Known rows, with every step that occurs:
fone-panisi-zikim: [ 12.8  -6.3 -25.9  35.4  18.9 -27.8  10.9   3.5  -3.8  -4.5 -10.2  -4.5
  -6.4   5.1  18.4 -15.4  12.3  -4.4  -7.4]
zudo-fone-panisi-zikim-sogo: [  8.1 -30.8 -26.6  66.8  33.5 -34.5  41.1   5.5   4.1 -12.3 -20.0   7.9
  -5.4 -19.6  33.9 -26.3  27.3 -12.3   1.1]
sogo-zikim-zudo-fone-panisi-dosi: [ 27.8 -32.9 -37.6  73.0  25.8  -6.8  50.6  17.4  -6.2  -1.5 -20.1 -11.2
  -2.6  -1.0  50.6  -8.0  26.1  -0.5   7.0]
fone-panisi-dosi-sogo-sanir: [ 26.2  -2.7 -65.5  65.7  15.3 -12.8  13.9 -10.4   9.4 -17.5  -3.7   6.8
  -4.0 -22.0  24.5 -17.9  42.8 -32.7 -10.5]
liti-nedelad: [-11.7   0.2   9.8 -16.2 -23.3  12.2 -12.1   2.9   6.7  11.9   8.9   4.8
   5.0  12.5  -7.0   3.3  -7.9   2.4  -5.4]
panisi-zikim-sogo: [  4.3  -9.0 -12.3  38.1  23.9 -20.4  17.8  16.2  -7.2  -1.1  -8.9  13.9
 -11.3 -24.0   5.6  -6.1   2.2 -18.0   0.0]
zikim-sogo-fone: [ -3.9 -28.3 -15.2  26.9  -0.2   2.2  20.1   6.7  -1.8  -1.7  -7.9   1.0
  -5.8 -23.3   2.4   1.3  -3.2  -6.2  13.1]
panisi-dosi-sogo-fone: [ 18.6 -12.7 -37.7  52.2  14.0  29.0  26.3  -4.3   0.1  -7.7 -15.8  12.6
  -6.2 -11.9   6.5   0.6   3.4   1.8 -11.8]
dosi-zudo-fone-panisi-zikim-sogo-sanir: [ 22.0 -17.8 -30.9  90.6  31.8 -40.6  53.1  18.7  -0.2 -37.1  -2.6   5.8
 -19.9 -48.5  44.2 -30.7  43.1 -49.0   2.8]
zudo-fone-panisi-zikim: [  7.4 -17.4 -19.5  52.2  26.1 -21.8  28.3  -2.1   5.7 -17.0 -17.1  -0.4
  -4.0   4.2  31.4 -26.0  23.9   1.9  -5.6]
fone-panisi-dosi-sogo: [ 32.3  -9.6 -50.1  52.0  23.8  -6.3  24.9  -9.3   2.1  -0.7 -14.3   9.9
   0.6  -7.2  22.1 -11.6  23.5  -5.7 -19.0]
liti-sanir: [  6.8   1.2   1.1 -18.6   1.2  11.1  -9.0   1.6   9.4   7.8   5.7   8.7
  11.5   4.5 -12.9   4.3  15.5   7.2   2.9]
panisi-dosi-zudo-zikim-sogo: [ 33.6  -7.1  -6.8  66.5  36.4  -5.0  48.0  46.4 -17.9  -5.7 -13.1  21.1
  -9.7 -32.6  30.4   3.2  11.4 -25.4  -8.2]
zikim-sogo-fone-panisi-dosi-zudo: [ 43.7 -26.7 -41.7  72.5  24.1 -11.5  51.6  27.3 -23.7   4.7 -11.6   4.8
 -10.9 -26.2  31.9   6.6   7.8 -20.5  -3.0]
zikim-sogo-sanir: [ -5.7  -6.4 -22.4  28.2  -0.7 -18.2   0.9   6.8   6.1 -12.8   7.7   5.4
  -5.8 -38.7   5.7  -6.7  22.5 -41.0  15.3]
zikim-zudo-fone-panisi-dosi-sogo-sanir: [ 30.1 -23.0 -55.5  87.4  30.3  -6.4  48.3 -15.8  16.3 -22.4 -10.9   4.8
  -5.2 -38.5  45.0 -29.0  67.3 -35.6   0.4]
zikim-sogo: [  0.4 -14.1  -7.2  15.1   7.5 -12.7  12.8   7.9  -1.7   4.3  -2.9   8.1
  -1.7 -24.3   3.1  -0.4   3.7 -14.2   6.3]
sogo-zikim-zudo-fone: [  0.3 -28.0   0.0  36.8   7.5   6.8  41.1  11.1   4.1 -15.9  -9.2 -13.8
  -7.7 -13.1  29.5 -11.0  12.2   3.7  15.4]
fone-panisi: [  8.7 -11.0 -20.9  11.9   2.2 -19.9   6.1  -5.9   1.5   0.9  -3.9 -10.4
   2.8   4.4  15.1  -9.8  13.6   0.0  -0.5]

Rows:
[  0.4 -45.0 -29.9  55.6   8.3 -16.6  35.4  13.8   5.5 -16.4 -22.6  -9.9
  -2.4 -20.4  32.2 -19.3  21.4  -3.7  12.5]
zudo-zikim-sogo-fone-panisi
[ 20.2 -39.3 -18.5  65.4  14.0 -16.5  58.3  27.6  -5.6 -23.5 -16.1  -9.5
 -13.0 -35.5  39.7 -16.9  17.9 -13.6   5.9]
dosi-zudo-zikim-sogo-fone-panisi
[ 18.8 -37.9 -46.9  80.2  24.5 -10.4  38.2  26.2  -6.1  -3.4 -29.7   2.5
  -0.9 -12.9  38.2  -6.5  22.2  -8.1   4.5]
zudo-zikim-sogo-fone-panisi-dosi
[  7.3 -16.2   5.4  45.1  31.0  -1.9  39.9   3.7   1.3  -9.9 -12.6   3.7
 -11.4 -16.4  23.6 -17.2  23.6  -7.0   5.2]
panisi-zikim-zudo-fone
[ 26.7 -20.2 -43.7  69.1  31.0   0.1  42.2 -14.9  11.3 -13.2 -21.1  13.5
   3.2  -8.1  34.1 -22.1  34.9  -0.4 -17.8]
zudo-fone-panisi-dosi-sogo
[ 27.5 -11.4  -7.8  61.6  32.3 -21.8  52.1  11.8  -6.1 -24.3 -10.2   0.4
 -14.0 -10.4  38.6 -24.0  20.8  -8.1 -12.6]
dosi-zudo-fone-panisi-zikim
[ 24.1 -32.4 -53.4  62.8  18.1 -11.7  29.1  13.2 -12.3  11.6 -18.6   3.9
  -0.7 -11.5  24.5   4.7  11.3 -10.2   4.2]
zikim-sogo-fone-panisi-dosi
[ 28.5 -16.6 -35.7  60.6  21.8  15.4  42.9  12.7  -4.7  -3.9 -12.7   1.1
 -12.6 -25.0  22.8  -2.7   9.8  -7.7  -5.1]
panisi-dosi-sogo-zikim-zudo
[  5.3 -18.2  -6.7  20.1   0.0   1.3  24.1  16.8  -5.8  -3.2  -2.2 -18.3
 -10.7 -13.0  16.3  -0.6   0.6  -2.3  13.9]
sogo-zikim-zudo
[ 13.0 -31.8 -10.6  33.0  17.0 -14.5  41.0 -11.0   8.2  -4.5 -10.7 -12.6
   1.9 -12.0  35.2 -21.5  38.4  -3.0  11.4]
zikim-zudo-fone-panisi
[ 13.0 -26.1 -46.6  63.2  16.4  -5.3  34.6 -13.1   7.9 -25.0 -19.3  -5.1
 -14.3 -14.8  18.5 -28.0  15.7   2.1 -11.1]
dosi-sogo-fone-panisi-zikim
[ 22.8 -37.0 -42.5  68.5  23.4  -4.8  51.7 -13.2   5.5 -17.1 -18.8 -11.2
 -18.6 -31.0  26.4 -28.9  28.7  -6.7  -1.5]
dosi-sogo-fone-panisi-zikim-zudo
[ 27.9 -24.9 -15.6  76.3  40.1 -34.7  64.7  19.3  -7.5 -19.9 -13.0   8.8
 -15.7 -35.0  41.5 -24.5  24.0 -22.2  -6.1]
dosi-zudo-fone-panisi-zikim-sogo
[ -5.0 -19.7  -1.2  31.7  14.5 -11.5  21.9  19.8   5.2 -11.3 -13.6   7.2
  -2.0 -25.0  16.9 -12.0  14.1 -11.1   6.7]
zudo-zikim-sogo
[ -0.5 -23.5 -20.6  50.2  16.0  -5.1  25.1  15.9  -7.5  -6.8 -14.1   6.6
 -14.7 -23.3   5.6  -3.9  -3.7 -10.1   5.9]
panisi-zikim-sogo-fone
[  9.5 -39.5 -20.6  48.5   9.7 -13.3  47.2   4.9   5.2 -15.0 -13.1 -24.6
  -4.4  -8.3  44.6 -20.8  25.3   3.4  14.7]
sogo-zikim-zudo-fone-panisi
[ 36.4 -30.6 -39.5  73.9  38.5   0.2  59.5 -15.2   8.8  -5.7 -20.6   7.5
  -0.9 -24.6  41.9 -23.2  48.4  -8.5  -7.5]
zikim-zudo-fone-panisi-dosi-sogo
[ 22.4 -14.7 -30.6  52.8  25.3  -8.2  26.2   1.3  -0.5   1.3 -17.5   7.1
   7.3  12.0  34.3  -7.7  25.1   1.2  -7.2]
zudo-fone-panisi-dosi
[ 31.6 -25.8 -27.2  57.7  32.7  -8.2  43.9   0.9  -3.3   9.1 -17.3   0.8
   3.3  -4.2  42.1  -8.2  38.6  -7.0   3.1]
zikim-zudo-fone-panisi-dosi
[ 47.7   1.2 -26.3  46.2  24.3 -13.4  32.0  20.1 -21.5   6.2  -3.6   3.7
  -5.0  -2.7  28.9   5.1  11.0 -14.1 -15.8]
fone-panisi-dosi-zudo
[  8.7 -20.8 -34.1  47.2  10.7 -12.5  18.8   2.2  -4.2 -10.0 -15.0 -11.8
 -10.2   5.5  18.4 -13.4   5.9   3.7  -1.0]
sogo-fone-panisi-zikim
[ 37.1 -11.2 -42.6  91.7  30.0 -31.2  43.5  39.9  -9.6 -21.6  -7.4   8.1
 -11.5 -42.6  49.0 -13.1  44.4 -52.4   0.8]
fone-panisi-dosi-zudo-zikim-sogo-sanir
